Each row was made from one path, in order. Every step used is in the known rows, and no mark comes twice. Write each row's path.
Known rows
topom-kibudi-koguk-kobeso: [ 0.39  0.37  1.14 -2.25 -0.67 -0.36 -0.17 -2.22  1.32 -2.40  1.10  0.53
  2.49  1.71 -2.08 -0.16  0.71  1.02  1.26  2.82  1.07 -1.36 -0.62  0.39]
fimot-soke: [ 0.69 -1.15 -0.84 -0.22 -1.06 -0.27 -0.39  0.61 -0.91 -2.06  0.85 -0.88
 -1.43  1.87 -1.83 -1.85 -1.15  0.82 -0.42  1.81  1.99 -0.24  0.79  0.51]
topom-kibudi: [ 0.92  1.90  1.31 -0.59 -1.47  0.04 -0.13 -2.03  0.70 -1.11 -0.92  1.13
  1.46  1.22 -2.83 -1.82  1.52 -0.22  0.80  3.09 -0.16 -2.01 -0.45 -0.85]
demeb-kibudi-topom-kobeso-fimot-soke: [ 1.99 -1.58  0.99 -0.59  0.05 -0.88  0.37 -0.04 -1.51 -0.90  0.20 -1.28
 -0.06  1.37 -3.33 -3.26 -0.08  1.93 -2.72  3.34  2.42 -0.93 -1.61  2.47]
koguk-kobeso-demeb: [-0.15 -1.71  0.93 -2.58 -0.49 -0.06  1.12  0.45  0.13 -2.42  0.23  0.04
  3.86  2.33 -1.51  3.11  0.36 -1.57 -0.71  2.77  2.91 -1.31  0.64  1.13]
topom-kobeso-demeb-kibudi-koguk-nuzib: [ 1.97  0.93  3.25 -0.54  0.59  1.30  2.37 -1.50  0.74 -2.24 -1.26 -0.99
  3.28  3.05 -3.04  2.79  0.89 -0.62 -2.65  2.76  0.48 -1.56  0.11  0.96]
kibudi-koguk-kobeso-topom: [ 0.39 -2.02 -0.37 -4.62 -0.78  1.79  0.87 -0.37  0.12 -2.37  1.46 -0.81
  4.01  1.62  0.00  0.57  0.47  1.74  1.07  1.75 -0.79  0.56  1.48  2.08]
kibudi-demeb: [ 0.31 -1.09  3.15 -0.40 -1.26 -0.02 -0.76 -0.91  0.65 -2.56 -0.35 -0.34
 -0.36  2.40 -2.72  0.07 -0.18 -1.86  3.55  1.45 -0.37 -1.31  2.71  0.46]
topom-kobeso-demeb: [-0.02  0.44  1.58 -1.54 -0.97  0.89  1.77  0.21 -1.01 -1.28 -1.40 -0.84
  4.29  0.82 -3.19  1.70  1.02 -0.33 -1.13  2.20  1.19 -3.85 -0.73  1.10]
demeb-kobeso: [ 0.60  1.21 -0.96 -3.13  0.30 -0.17 -1.39  0.49  0.61 -2.21 -0.58  1.52
  1.91  0.52  1.67 -0.05 -0.34 -1.27  1.36  0.84  1.46 -1.45  0.00  1.87]
kobeso-demeb-kibudi: [ 1.02 -0.85  1.30 -1.91 -0.91 -0.96  2.91 -0.75  0.64 -4.02 -3.00 -2.55
  0.25  2.36 -0.96  1.98 -0.07 -3.04 -2.28  3.71  1.54 -0.52 -1.38  1.13]
koguk-kibudi-demeb-kobeso-topom: [ 1.05 -0.77  0.24 -4.29 -0.87  2.40 -0.49 -0.67 -1.47 -2.58 -0.49  0.73
  3.64  2.50  1.37 -0.24 -0.57 -1.56  2.84  1.49 -0.67 -0.49  2.20  1.79]
demeb-kobeso-fimot-soke: [ 0.51 -2.40 -1.01 -1.78 -0.71 -1.13 -1.86  0.52 -2.06 -0.94  0.06 -0.30
  0.58  2.24 -1.12 -1.80  0.13  0.57 -1.62  1.55  3.18 -1.95 -0.55  2.53]
kobeso-topom-kibudi-demeb: [ 0.54 -1.12  2.67 -1.80 -2.59  0.93 -0.10 -2.63 -0.57 -1.67 -0.72  0.30
  1.74  3.09 -3.30 -0.71  0.58 -0.38  3.83  3.15 -2.21 -1.40  2.02 -0.77]
kobeso-fimot: [ 0.26 -1.77  2.11 -1.44 -0.64 -0.09 -0.65 -0.04 -0.21 -0.18 -0.76 -1.18
  2.23  1.31 -2.84 -1.10  2.71 -0.68 -1.46  0.55  1.07 -2.48  0.43  3.06]
kobeso-demeb-kibudi-koguk-nuzib: [ 1.80 -0.59  2.92 -0.74  0.08  1.04  2.19 -1.17  1.18 -2.85 -1.56 -1.48
  2.14  3.98 -2.69  3.13  0.79 -1.63 -2.57  2.73  1.03 -0.19  1.13  0.70]
fimot-kibudi: [ 1.99  0.90  1.39 -2.24 -1.28 -1.11 -0.93  0.08 -0.08 -3.46  2.12 -0.93
  0.13  0.89 -3.90 -0.43 -0.29  0.17  0.52 -0.01 -0.73 -2.14 -0.79  1.03]
topom-kobeso-demeb-kibudi: [ 1.18  0.79  1.63 -1.72 -0.43 -0.52  3.03 -0.91  0.19 -3.14 -2.40 -1.91
  1.71  1.22 -1.44  1.22 -0.01 -1.62 -2.59  3.89  0.91 -1.72 -2.69  1.43]
demeb-kobeso-fimot: [ 0.22 -1.03  0.74 -3.15  0.00 -0.64 -1.66 -0.01 -0.67 -0.54 -1.07  0.29
  3.03  1.33 -0.37 -0.71  2.04 -1.03 -0.98  0.59  1.79 -3.03 -0.63  3.56]
koguk-kibudi-topom-kobeso: [ 2.79  3.38  2.97 -0.09  1.48  2.31  0.82 -0.13  0.13 -1.27  0.34  1.27
  2.38 -0.69 -2.83 -2.88 -0.08  0.00  0.64  1.80  1.01 -1.06  0.50  1.44]
topom-kibudi-koguk-kobeso-fimot-soke: [ 0.41 -2.64  0.42 -1.23 -1.45 -1.28 -1.08 -1.41 -1.60 -0.86  1.09 -0.87
  1.12  3.03 -3.79 -2.25  0.79  2.15 -1.73  3.05  2.81 -1.90 -1.26  1.19]
demeb-kobeso-topom-kibudi-koguk-nuzib: [ 1.72  0.74  1.50 -2.36  0.06  2.34  0.13 -1.73  0.31 -0.85 -0.31  1.28
  4.73  3.56 -1.67  1.34  1.38  0.70  0.09  2.43 -0.50 -1.16  1.65  0.03]
kibudi-demeb-kobeso-topom: [ 0.56 -1.69 -0.28 -4.71 -1.05  1.83 -0.45 -0.06 -0.95 -2.22 -0.30  0.60
  3.40  2.28  1.36  0.79 -0.39 -0.36  3.39  1.52 -1.19 -0.53  2.14  1.81]
kobeso-topom: [ 0.58 -1.19 -0.37 -3.44 -1.22  2.32  0.80  0.38 -0.32 -1.58  0.10 -0.77
  2.82  1.05 -0.04 -0.38  0.83  0.64  0.76  1.23 -1.59  0.43  2.16  1.86]
demeb-soke: [ 0.36 -1.07 -1.00 -2.30 -1.69 -0.45  0.59  0.84  0.97 -1.03  0.56  1.18
 -0.57  2.42 -0.58  0.74  0.60 -0.37 -0.17  1.89  1.72 -0.33 -2.71  0.87]
kibudi-demeb-soke: [ 0.12 -2.40  0.85 -1.81 -2.21 -0.72  0.13 -0.24  0.60 -1.48  0.37  1.37
 -1.10  3.72 -1.83  0.99  0.08 -1.28  2.28  2.24  1.08 -0.68 -1.33  0.22]

Which path is each row?
[ 2.40  2.23  2.18 -0.82  1.19  1.38  0.59  0.61  1.01 -0.72  0.54  0.99
  2.13 -0.83 -2.91 -2.01  0.26  1.60  1.02  2.12  0.39 -0.95  0.04  1.64]
kibudi-topom-kobeso
[ 0.21 -1.85  2.21 -2.36 -0.75 -0.91 -0.81 -2.10 -0.09 -0.62  0.15 -0.47
  3.53  2.08 -3.55 -0.69  2.76  0.74 -1.21  2.16  1.49 -2.70 -0.94  2.42]
topom-kibudi-koguk-kobeso-fimot
[ 0.29 -0.38  1.47 -2.30 -2.41  1.52  0.97 -2.64 -0.29 -1.63 -1.75 -2.15
  2.46  2.00 -3.30 -0.88  2.16  1.79  1.47  2.65 -2.14 -1.71  0.16 -0.48]
kobeso-topom-kibudi-koguk
[ 0.29 -1.95  1.39 -2.65  0.27 -0.66 -1.13 -0.09  0.12 -0.58  1.25  0.47
  3.16  1.45 -1.62 -0.59  1.80 -0.38 -1.56  1.15  2.32 -1.67  0.11  3.74]
koguk-kobeso-fimot
[ 0.91  0.21  4.09  0.44 -0.89  1.36 -0.48 -1.97 -0.49 -3.11 -0.65  0.19
 -0.01  2.78 -2.80 -1.08 -0.61 -3.92  3.18  1.17  0.35 -1.23  3.02  0.42]
koguk-kibudi-demeb
[ 1.29  0.21  1.29 -3.48 -0.74 -1.42 -2.38 -0.48 -0.53 -3.62  0.54  0.94
  1.08  2.18 -1.11  0.59 -1.34 -1.33  3.53  0.78  0.22 -2.57 -0.12  1.14]
fimot-kibudi-demeb-kobeso
[ 0.85  0.55  0.41 -2.61 -2.13  1.43  0.58 -1.83 -0.33 -0.79 -0.50  0.59
  3.29  1.60 -1.68 -1.64  1.58  1.01  0.90  3.26 -1.68 -1.00  0.26 -0.14]
kobeso-topom-kibudi
[ 1.27 -1.46 -0.04 -5.39 -1.53  0.86 -0.99 -0.29 -1.39 -2.97  0.75  0.11
  3.36  2.45  0.01  0.53 -0.88  0.08  3.20  1.18 -1.71 -0.98  1.14  1.82]
fimot-kibudi-demeb-kobeso-topom
[ 0.41 -2.46  0.41 -1.40 -1.55 -1.49 -2.13 -1.20 -2.54 -0.81 -0.18  0.25
  0.59  3.35 -2.68 -2.11 -0.03  0.51 -0.20  2.96  2.43 -2.73 -0.68  1.08]
topom-kibudi-demeb-kobeso-fimot-soke
[ 0.44 -0.08  0.94 -2.74 -0.28 -0.42 -1.82 -0.44  0.14 -2.71 -0.78  1.55
  0.97  2.07  0.50  0.57 -0.97 -2.05  3.59  1.18  0.80 -1.93  1.10  1.11]
kibudi-demeb-kobeso
[ 0.98 -1.40  3.18 -2.26 -2.08 -0.98 -0.40 -1.39 -0.68 -2.61  0.02 -3.84
  1.17  2.01 -6.17 -0.54  1.98  1.32 -0.08 -0.17 -0.97 -3.47 -1.16  1.88]
kobeso-fimot-kibudi-koguk
[ 2.84 -1.77  2.61 -1.61  0.52  0.08  2.98  0.24  1.42 -3.39 -2.32 -1.91
 -0.27  2.22 -2.56  1.02 -0.03 -1.96 -0.49  4.41  1.99  2.19  0.27  0.97]
kobeso-demeb-kibudi-topom
[ 0.87  0.29 -0.20 -3.60 -1.26  0.99  0.30 -1.80  0.02 -1.17  0.92  1.77
  4.28  1.67 -0.98 -0.97  1.04  1.12  0.91  3.83 -0.74 -0.68  0.10  0.18]
koguk-kobeso-topom-kibudi
[ 2.90  0.76  2.93 -0.21  1.17  2.24  0.73  0.05  0.84 -2.38 -0.32  0.28
  0.23  1.18 -2.74 -2.09 -0.01 -2.25  1.10  1.98  2.02  1.86  2.70  0.78]
koguk-kibudi-topom
[ 0.41  0.42  2.26 -1.39  0.01  0.22 -0.64 -0.30 -0.84  0.66 -0.16 -0.23
  3.70 -0.11 -3.27 -1.86  2.52  0.96 -1.61  0.70  0.41 -4.39 -1.40  3.41]
topom-kobeso-fimot
[ 1.95  0.97  2.24 -2.42 -1.06 -1.28 -1.24 -0.38 -1.51 -1.34  2.02 -0.96
  2.64  0.23 -5.52 -1.79  1.32  1.52 -1.41  0.02 -0.74 -4.76 -2.59  2.97]
topom-kobeso-fimot-kibudi
[ 0.37 -1.54  1.06 -1.47 -2.72 -1.12  0.25 -1.65  0.41 -1.13 -0.05  2.07
 -0.55  4.18 -2.91  0.44  0.57 -0.95  2.24  3.61  0.76 -1.44 -2.30 -1.09]
topom-kibudi-demeb-soke
[ 0.71  0.80  1.24 -2.32 -0.70 -0.67 -1.88 -1.83 -0.03 -2.28 -1.27  2.23
  1.68  2.37 -0.37 -0.23 -0.33 -1.80  3.80  2.60  0.49 -2.47  0.21 -0.03]
topom-kibudi-demeb-kobeso
[ 2.21 -0.16  3.10 -1.45  0.98 -0.18  0.81 -0.36  0.05 -0.27 -0.84 -0.85
  2.41  0.27 -3.53 -2.17  1.99  0.59 -2.04  2.63  1.11 -2.03 -1.84  3.63]
demeb-kibudi-topom-kobeso-fimot
[ 1.04 -1.90  1.84 -2.78 -2.37 -1.83 -0.41 -0.45 -1.02 -1.13  1.77  0.72
  0.51  3.37 -4.81  0.33  0.52  0.47  0.99  1.62  0.42 -3.58 -3.90  1.44]
topom-kobeso-fimot-kibudi-demeb-soke
[-0.41 -3.45 -0.50 -3.54 -2.00 -0.62  2.11  0.33  0.20 -1.78  0.13  0.00
  2.13  4.16 -1.61  3.97  0.90 -0.43 -1.15  3.27  3.32 -1.01 -3.06  0.49]
kibudi-koguk-kobeso-demeb-soke
[ 1.14 -0.26  2.62 -1.37  0.12  1.45  2.20  0.71 -0.45 -1.05 -1.24 -0.76
  3.76  1.02 -3.99  1.47  0.90  0.17 -0.55  3.08  1.58 -2.00  0.02  0.92]
kibudi-topom-kobeso-demeb
[ 0.94  0.88  1.75 -2.02  0.10  0.56 -1.68 -1.25 -0.59 -3.21 -0.98  1.72
  1.51  2.46  0.46 -0.45 -1.25 -3.68  3.28  1.12  1.54 -1.88  1.42  1.11]
koguk-kibudi-demeb-kobeso
[ 0.92  0.89 -0.82 -3.93 -1.47  1.18 -0.32 -1.70 -0.59 -0.99 -0.92  1.63
  4.19  1.54  0.09 -1.01  0.99  0.66  1.26  3.39 -0.98 -1.44 -0.41  0.07]
demeb-kobeso-topom-kibudi
[ 2.38  0.94  3.78 -1.06  0.17  0.87 -0.36 -0.91 -0.27 -1.14  1.60 -0.42
  4.06  2.51 -5.68  0.90  1.71  1.52 -1.80  0.16 -0.55 -3.45  0.09  1.81]
topom-kobeso-fimot-kibudi-koguk-nuzib
[ 1.65  0.44  2.45 -1.28 -0.53  2.59  0.74 -1.89  0.54 -0.87  0.03  0.60
  4.18  3.46 -3.15  1.08  1.86  0.76 -0.54  2.30 -1.33 -0.68  2.30 -0.11]
kobeso-topom-kibudi-koguk-nuzib
[-0.20 -2.82 -0.24 -3.44 -2.66 -0.85  1.92 -0.86  0.01 -1.37 -0.15  0.70
  2.41  4.46 -2.53  3.18  1.39 -0.03 -1.01  4.36  3.04 -1.73 -4.03 -0.53]
topom-kibudi-koguk-kobeso-demeb-soke
[ 1.87 -0.01  2.75 -1.96 -0.33  0.62  1.74  0.63 -0.91 -1.82 -0.04 -1.07
  3.79  1.25 -5.54  1.43  0.40  0.49 -0.26  2.67  1.10 -2.65 -0.86  0.81]
fimot-kibudi-topom-kobeso-demeb
[-0.23 -2.86 -0.58 -2.65 -2.41 -0.36  1.93  0.99 -0.20 -1.12 -0.82  0.12
  1.01  3.72 -2.04  3.08  1.11 -1.33 -1.26  2.96  2.76 -1.34 -2.69  0.25]
kobeso-demeb-soke
[ 3.28 -0.23  2.16 -1.31  1.05 -0.13  1.92  0.08  2.44 -3.30 -1.28 -0.95
 -1.63  1.26 -1.76 -0.98 -0.32 -1.15  0.28  3.79  1.19  2.99  0.23  1.25]
demeb-kibudi-topom
[ 1.01 -0.52  0.73 -2.74  0.09 -0.99  0.86 -1.48  1.83 -4.22  0.44 -0.99
  0.77  1.69 -0.25  0.35 -0.46 -0.25 -0.15  2.73  1.55  0.32 -1.17  1.72]
demeb-kibudi-koguk-kobeso
[-0.34 -1.80  1.83 -2.50 -1.51 -0.04  1.61 -1.49 -0.17 -2.45 -1.06 -1.01
  4.12  3.01 -3.44  2.88  1.18 -0.43 -0.42  3.69  2.11 -2.35 -0.51 -0.13]
topom-kibudi-koguk-kobeso-demeb
[ 1.01 -0.16  1.77 -1.38 -0.99 -0.53  1.71 -1.96  1.48 -3.95 -2.53 -3.71
 -1.12  1.73 -2.04 -0.09  0.50 -0.58 -0.12  2.18 -0.40 -0.49 -0.94  0.97]
demeb-kibudi-koguk
